Each row comes from the steps of one walk. Every step used is in the known rows, and no mark comes twice. Write the walk behind each row, first mark first.
Known rows:
V/S: [ 0.36 -2.02 -1.04  0.00  0.97  2.53  1.04 -1.22 -4.30  1.07  0.55 -0.18
 -1.77  1.86 -1.16  1.74]
T/R: [ 1.03 -1.96 -1.46  0.45  1.09  2.37 -0.08 -0.84 -4.05  0.41  0.66  0.24
 -1.27  1.15 -1.18  1.57]
S/R/T/B: [ 1.30 -1.84 -0.74  0.56  0.98  1.67  0.10 -2.49 -3.47 -0.09  2.23  0.00
 -0.33  4.25 -0.42  4.27]
Y/K/T/B/S: [ 0.02  0.48 -2.56  1.61  0.80  1.41  1.71 -1.56 -4.66  1.67  0.28 -1.19
  0.57  4.59  0.13  3.90]
B/Y/K/T/R: [ 1.33 -0.04 -2.08  0.61  1.12  1.88  0.53 -1.31 -5.54  1.02  0.45 -2.35
  0.74  1.63 -1.38  2.63]
Y/K/T: [ 0.07 -0.48 -0.98  1.01  1.13  2.59  1.21 -1.04 -3.85  1.87  0.88 -2.10
  0.41  1.97 -0.99  3.02]
K/T: [ 0.14 -1.28 -1.05  1.54  0.92  3.37  0.94 -0.92 -3.78  1.64  1.33 -1.42
  0.63  2.88 -0.60  2.27]
R/S/B/Y: [-1.89 -1.04 -2.61 -0.87  0.12  1.60  1.91 -1.60 -4.81 -0.68  0.94 -1.40
 -1.02  3.83  0.79  0.89]
T/R/S/B/Y: [-0.43 -1.16 -2.78 -1.05  0.29  1.61  0.93 -1.52 -5.25 -1.35  0.47 -0.57
 -1.42  2.86  0.06  0.68]
S/R/T/K: [ 0.42 -1.51 -0.54  0.29  0.88  2.94  0.42 -2.58 -4.08 -0.02  1.53 -0.94
 -0.47  3.37 -1.32  2.77]
T/R/S/B: [-0.32 -1.71 -1.92 -0.86  0.56  2.29  0.79 -1.15 -4.06 -1.20  0.42  0.32
 -1.90  2.22 -0.39  0.97]
V/S/R: [ 0.14 -2.35 -0.19 -0.41  0.83  2.57  0.69 -1.32 -4.17  0.94  1.14  0.74
 -1.80  2.13 -2.00  3.15]
K/T/B/S/R: [-0.10 -0.49 -1.66  1.80  0.56  2.37  1.00 -1.47 -4.40  1.45  1.40  0.30
  0.83  5.80 -0.31  4.56]
B/Y/K/T: [-0.12  0.14 -1.86  0.83  0.72  1.92  1.37 -1.42 -4.90  1.68  0.93 -3.03
  0.90  2.56 -0.79  2.83]
B/S/R/T: [ 0.02 -1.34 -1.56  1.52  0.01  2.64  1.22 -1.90 -3.82  0.84  1.79  0.42
 -1.67  5.41 -1.03  3.11]
V/S/B: [-0.86 -2.01 -0.76 -0.92  0.62  1.78  1.13 -1.25 -4.50 -0.41  0.96 -0.14
 -2.40  1.17 -0.15  2.06]
K/T/R: [ 1.46 -1.47 -1.26  1.39  1.18  3.30  0.06 -0.82 -4.23  0.89  0.87 -0.87
  0.26  2.04 -1.40  2.19]
V/S/B/Y/K: [-1.08 -0.60 -1.54 -1.70  0.50  0.31  1.69 -1.77 -5.74 -0.32  0.59 -1.83
 -1.93  1.00 -0.24  2.66]

Which walk is each row?
[ 0.92  0.09 -2.64  0.21  1.05  2.61  1.31 -1.62 -5.36  0.76 -0.29 -2.20
  0.69  3.26 -1.63  1.67]
B/Y/K/T/R/S
[-1.87 -1.63 -1.65 -0.67  0.42  2.27  1.57 -1.36 -3.63 -0.50  1.05 -0.34
 -1.64  3.12  0.27  1.09]
R/S/B
[ 1.18 -0.36 -1.66 -0.13  0.83  0.15  0.53 -2.98 -4.71 -0.09  1.92 -1.59
 -0.05  3.81 -0.52  4.77]
S/R/T/B/Y/K
[ 1.35 -0.22 -2.56  0.26  0.99  0.12  0.93 -2.88 -4.96  0.02  1.23 -2.40
  0.17  3.56  0.20  3.42]
R/T/B/Y/K
[ 1.87 -2.02 -0.48 -0.14  1.18  1.77  0.30 -2.63 -4.21 -0.18  1.62  0.29
 -1.02  4.06 -1.16  4.54]
V/S/R/T/B
[ 0.05 -1.24 -1.62 -0.02  0.74  3.37  0.99 -1.10 -4.20 -0.79  0.69 -0.56
 -0.19  3.08 -0.47  1.58]
K/T/R/S/B
[ 1.17 -1.31 -1.88  0.98  1.05  4.11  0.92 -1.13 -3.96  0.76  0.20 -0.65
  0.35  3.64 -1.53  1.24]
K/T/R/S
[-0.57 -0.42 -2.71 -1.60  0.52  0.78  1.26 -1.65 -5.29 -1.20  0.14 -1.33
 -1.43  1.78 -0.44  1.30]
T/R/S/B/Y/K
[ 0.83 -0.85 -2.84  1.74  0.55  1.59  1.32 -2.26 -4.22  0.33  1.06 -0.30
 -0.75  5.72  0.78  2.64]
R/T/B/S
[ 0.68 -0.49 -2.34  1.11  0.98  1.70  0.70 -1.72 -5.15  0.90  1.21 -2.23
  1.93  4.37  0.50  3.12]
K/T/B/Y
[-1.29  0.22 -1.65 -0.10  0.44  1.09  1.50 -1.36 -5.28  0.18  1.47 -3.01
  0.35  1.81  0.33  3.17]
S/B/Y/K/T
[-0.27 -0.79 -1.72  1.09  0.27  2.76  1.22 -2.56 -4.71  0.28  0.97 -0.36
 -0.97  5.38 -0.85  2.57]
B/S/R/T/K
[ 0.65 -2.05 -0.37  0.73  0.55  2.59  0.46 -1.99 -3.19  0.43  2.20 -0.28
 -1.06  3.48 -1.26  3.27]
S/R/T
[ 0.77 -0.22 -1.49 -0.95  0.85  1.27  0.78 -1.56 -6.50 -0.62  0.29 -2.10
 -0.58  0.68 -1.15  3.19]
V/S/B/Y/K/T/R
[-1.66 -1.19 -1.96 -0.53  0.11  0.87  1.03 -1.29 -5.06 -0.43  1.64 -1.45
 -0.94  2.05  0.94  1.85]
S/B/Y
[-1.54  0.31 -2.17 -0.50  0.39  1.81  2.33 -1.76 -5.08 -0.01  0.74 -2.97
  0.31  3.53  0.02  2.29]
R/S/B/Y/K/T
[-1.72 -0.24 -1.92 -1.05  0.33  0.06  1.30 -1.45 -5.13 -0.27  1.28 -1.99
 -1.15  1.20  0.46  2.43]
S/B/Y/K
[ 0.68 -0.18 -1.36  0.85  1.49  1.59  0.95 -1.58 -4.05  1.17  0.88 -1.87
  1.05  2.61 -0.19  4.15]
Y/K/T/B
